What can hang from each mark:
T: D M
V: A
Z: B
K: B
A: M V
B: K Z
M: A T
D: N T
N: D Z

Every row comes from one small tree of marks. The marks that hang from a mark follow it in brackets, in alphabetical order. Every link used is in the known rows. Which tree was each row made from?
In the rows, zero is written as 128.
Known rows:
V{A{M{T{D{N{Z}}}}}}: [166 116 146 172 112 185 185  78 146 196  82 174 117 138 119 102 169  85
  91 153 104 127]
T{D M}: [154 113 186 134 130 126 156 126 124 158  99 190 138 126 133  98 161 124
  92 126 127 128]
D{N{Z} T}: [159 107 115 177 102 132 137 105 143 173 112 149 116 106 105 113 104 101
 132 144 111 126]
T{M{A{V}}}: [130 126 152 177 123 138 163  94 125 132  96 135 154 137 125 113 136  97
 105 143 130 146]
M{A{V} T{D{N}}}: [137 117 104 170 110 181 186  88 138 178  91 165 126 102 117  84 152  74
 109 118 121 148]
A{V}: [123 118 139 112 129 128 144 105 116  91 118 102 137 121 127 122 123 111
 137 123 130 137]
B{K Z}: [124 149 115 151  93 131 156 144 162  82 114 140 139  87 143 141 137 115
 124 143 113 126]
A{M{T{D}} V}: [136 116 205 106 133 170 185  82 130 139 113 173 129 128 134  90 160  75
 107 129 140 128]
M{T{D}}: [139 124 136 121 124 165 157 135 137 168 134 184 110 115 136 102 154 107
 102 121 137 126]
D{N{Z} T{M}}: [173  98 165 196 100 119 144 103 138 201 103 183 120 117 105 105 117  91
 112 157 111 122]
V{A{M{T{D{N{Z{B}}}}}}}: [164 127 162 169 119 200 170  89 149 174  78 199 123 139 124  73 152  91
  85 161  96 120]
D{T{M{A}}}: [140 114 147 193 113 139 160 111 139 171  96 178 134 144 111 103 137  85
  81 144 131 135]
M{A{V}}: [117 135  97 157 126 150 153  98 129 106 107 105 152 128 123 123 126 104
 124 130 128 151]
B{K}: [123 144 116 125 114 125 147 126 141  96  99 122 135 133 140 138 138 121
 126 121 113 127]
V{A{M{T{D{N}}}}}: [150 104 158 147 115 182 194  78 135 189  69 172 106 152 116  88 188  75
  79 127 110 126]
V{A{M}}: [128 122 156 131 132 148 163  88 126 117  82 114 133 174 121 126 161 106
  97 143 115 129]
N{D{T} Z}: [162 107 121 152 132 143 139 122 148 145  90 190 128 120 126 121  81 119
 132 141 138 121]
N{D{T{M{A}}}}: [154 100 149 191 127 148 168 109 144 173  51 224 137 149 122  94 115  94
  86 132 141 129]
A{M{T} V}: [123 121 198 118 126 159 163  81 133 133 133 140 123 139 131 106 139  72
 126 143 140 124]
D{N{Z{B}} T{M}}: [170 107 182 192 106 134 129 112 143 176  96 208 126 116 112  77  98  98
 107 161 106 115]
K{B{Z}}: [123 126 130 150 129 146 134 120 142  87 153 148 136  57 130 120 110 116
 132 156 125 120]
M{A T}: [122 146  93 178 116 174 146 128 150 174 139 153 118 134 128 119 138  95
 106 141 135 136]

Which tree is each row?
[151 130 147 180 129 147 170 116 135 171  87 194 151 133 129  99 165 116
  79 133 125 141]	T{D M{A}}
[139 118 170 125 129 185 191  93 135 154  88 168 116 165 127 101 186  84
  72 136 125 127]	V{A{M{T{D}}}}
[160 117 140 148 136 160 123 131 152 121  82 213 134 117 131  92  64 124
 128 147 131 113]	N{D{T} Z{B}}
[153 140 107 191 112 200 162  97 153 161 101 188 140  91 125  70 117  88
 113 149 109 143]	M{A{V} T{D{N{Z{B}}}}}
[161 105 141 224  97 143 173  72 140 178  83 156 143 114 100 102 112  70
 110 160 112 145]	D{N{Z} T{M{A{V}}}}
[172 122 175 166 114 166 164  89 154 218 120 203 123 112 124  94 150  93
 118 155 115 120]	A{M{T{D{N{Z}}}}}
[157 136 132 144 144 156 108 139 149 117  93 197 147 121 147 104  70 152
 141 150 127 115]	N{D Z{B}}
[183 111 164 181 113 127 151 111 135 197  97 195 141 103 123 103 142 125
 112 146 106 127]	T{D{N{Z}} M}
[174 105 194 169 134 147 131 127 147 150  72 244 136 129 134  82  75 116
 107 160 131 109]	N{D{T{M}} Z{B}}
[176  97 177 173 127 131 148 119 144 169  79 220 130 128 127 112  91 111
 114 153 140 115]	N{D{T{M}} Z}
[168 122 116 161 117 138 144 111 139 173 105 163 137  93 120 113 131 132
 131 135 107 132]	T{D{N{Z}}}
[178 127 130 224 110 145 162 102 147 209  83 194 153 109 118 103 147 117
  98 153 106 140]	T{D{N{Z}} M{A}}
[179 122 180 179 120 141 135 118 140 175  86 223 147 103 130  71 126 129
 105 153  98 120]	T{D{N{Z{B}}} M}
[143 121 157 163 129 147 184  93 125 137  77 164 162 125 127  97 158 100
  87 129 128 149]	T{D M{A{V}}}
[165 115 184 152 116 169 180  66 143 181 111 173 129 105 123  91 143  76
 129 150 118 128]	A{M{T{D{N{Z}}}} V}
[168 129 152 206 119 162 163  88 140 152  64 194 167 102 123  69 125 107
 100 154  99 143]	T{D{N{Z{B}}} M{A{V}}}
[116 136 107 164 117 174 160 104 139 140 132 127 127 128 126 116 130  80
 114 136 139 145]	M{A{V} T}
[165 104 149 200 126 155 173  89 145 148  57 195 154 129 121 106  89  87
 110 155 141 138]	N{D{T{M{A{V}}}} Z}
[144 124 194 120 133 165 170 102 142 172 125 198 122 134 134  94 166  91
  99 134 136 119]	A{M{T{D}}}
